Each row comes from the steps of one path. Every step used is in the known rows, and no mark comes twice. Write the path behind each row, first mark first.
Known rows:
duzen zedol livi totu mesin lofa: 41  22  72  -47  51  13  133  -412  163  -83  305  103  -276  -32  -177  -177  -157  -167  -74
zedol duzen mesin lofa totu livi: 187  240  136  120  -276  -13  102  -300  157  3  155  37  -46  -64  196  -323  -423  -658  -54
mesin lofa totu duzen: 273  292  43  49  -105  -42  -28  -389  147  3  276  -34  -110  -102  -39  -221  -236  -440  -85
mesin lofa totu duzen zedol: 202  108  265  154  -82  -9  -53  -106  131  -90  168  69  -250  -26  51  -306  -294  -67  -108
zedol livi totu: -63  -108  81  -211  134  53  -208  -336  61  -52  85  -46  -287  -132  44  -36  -92  -290  -70
mesin lofa totu livi: 79  118  48  41  -270  -34  147  -264  217  -6  90  79  -38  -97  124  -266  -304  -578  -49
mesin lofa: -66  142  -46  11  -3  -52  366  -93  41  -2  218  58  -2  -48  -94  29  -42  -172  13
mesin duzen zedol totu livi: 91  284  257  20  -135  3  120  -111  137  -116  224  69  -238  -122  72  -173  -464  -277  -160
mesin duzen zedol: 159  58  368  148  -6  2  170  85  19  -70  50  107  -285  -5  69  -131  -263  130  -88
lofa totu: 52  -76  -70  -9  41  -43  -223  -142  91  75  -136  -19  48  -4  69  -223  -5  -251  -44
lofa mesin: 76  -11  102  52  30  56  -260  -266  -27  85  -330  -63  38  381  -141  -162  88  -170  -22
livi totu: -197  -286  -19  -158  -32  20  -83  -181  41  -92  32  -58  -122  -25  84  -10  -147  -172  -25
livi totu lofa: -175  77  -23  -66  -202  6  -106  -154  97  -134  355  66  -86  -214  -38  -142  -168  -309  44
livi totu mesin: 51  -247  -16  -100  -37  60  -226  -430  147  -101  108  13  -187  73  -131  -194  -146  -35  -73
duzen zedol livi totu mesin: 151  -158  133  -94  76  91  -320  -480  169  -105  132  50  -364  10  -132  -264  -148  -33  -120
totu livi: 77  99  120  43  -295  21  125  -119  132  -60  78  66  -73  -72  117  -124  -278  -317  -25
lofa mesin duzen zedol livi totu: 41  -85  297  -117  145  75  -215  -383  60  -57  -7  -16  -417  -6  28  -159  -194  -289  -121
zedol totu duzen mesin: 210  373  212  126  -68  42  -194  -189  13  -81  261  -108  -208  201  -66  -225  -499  11  -80

Which path is each row?
-75  168  127  -61  -87  36  -203  -199  120  -138  378  106  -264  -274  -43  -211  -169  -312  -5 => duzen zedol livi totu lofa
226  195  169  -97  -35  52  -199  -478  104  -86  325  -85  -340  -164  -14  -104  -282  -383  -108 => zedol livi totu duzen
-30  -31  -57  -61  -27  -11  207  -396  143  -72  287  62  -133  5  -183  -110  -142  -190  -37 => livi totu mesin lofa
256  37  365  153  -13  25  87  -64  77  -88  88  132  -333  39  -24  -223  -286  173  -116 => totu mesin duzen zedol
217  427  237  48  17  0  37  -327  -2  47  95  5  -144  78  -200  -146  -192  -375  -88 => zedol totu lofa mesin duzen
45  234  116  90  -145  -8  245  -274  66  -79  351  -14  -177  109  -72  -142  -416  -210  -7 => livi totu duzen mesin lofa
204  98  315  156  -102  29  -65  -7  73  -127  159  62  -274  -8  50  -204  -279  112  -91 => totu duzen zedol
113  47  69  38  -270  -9  -29  -219  195  -6  -17  51  -35  -75  169  -280  -281  -490  -55 => lofa totu livi
325  339  321  37  185  36  -178  -303  124  -6  213  71  -415  -174  -32  -246  -131  -232  -137 => mesin lofa totu duzen zedol livi
369  151  152  38  11  -12  63  -396  113  45  96  46  -205  -6  -113  -217  -230  -219  -116 => lofa totu mesin duzen
101  339  112  151  -32  -12  277  -140  -50  3  312  -11  -37  67  16  -94  -280  -256  12 => zedol duzen mesin lofa
302  297  158  -22  111  -6  102  -345  65  -9  251  22  -248  -40  -204  -93  -265  -109  -160 => zedol totu mesin duzen
44  259  234  -15  238  -7  -100  -79  -3  -53  90  -17  -225  58  -113  -123  -231  4  -200 => lofa mesin duzen zedol totu
266  213  261  77  24  14  106  -299  -34  93  -124  -20  -131  197  -115  -92  -135  -277  -73 => lofa mesin duzen
186  150  413  191  -54  26  25  -50  31  -52  1  114  -264  116  -35  -260  -245  -18  -79 => totu lofa mesin duzen zedol
249  350  256  97  -67  11  83  -310  -1  58  37  28  -136  100  -161  -152  -171  -364  -43 => totu lofa mesin duzen
62  115  -47  16  -12  -19  247  -306  123  -26  272  93  -78  18  -223  -105  -68  -108  -25 => totu mesin lofa
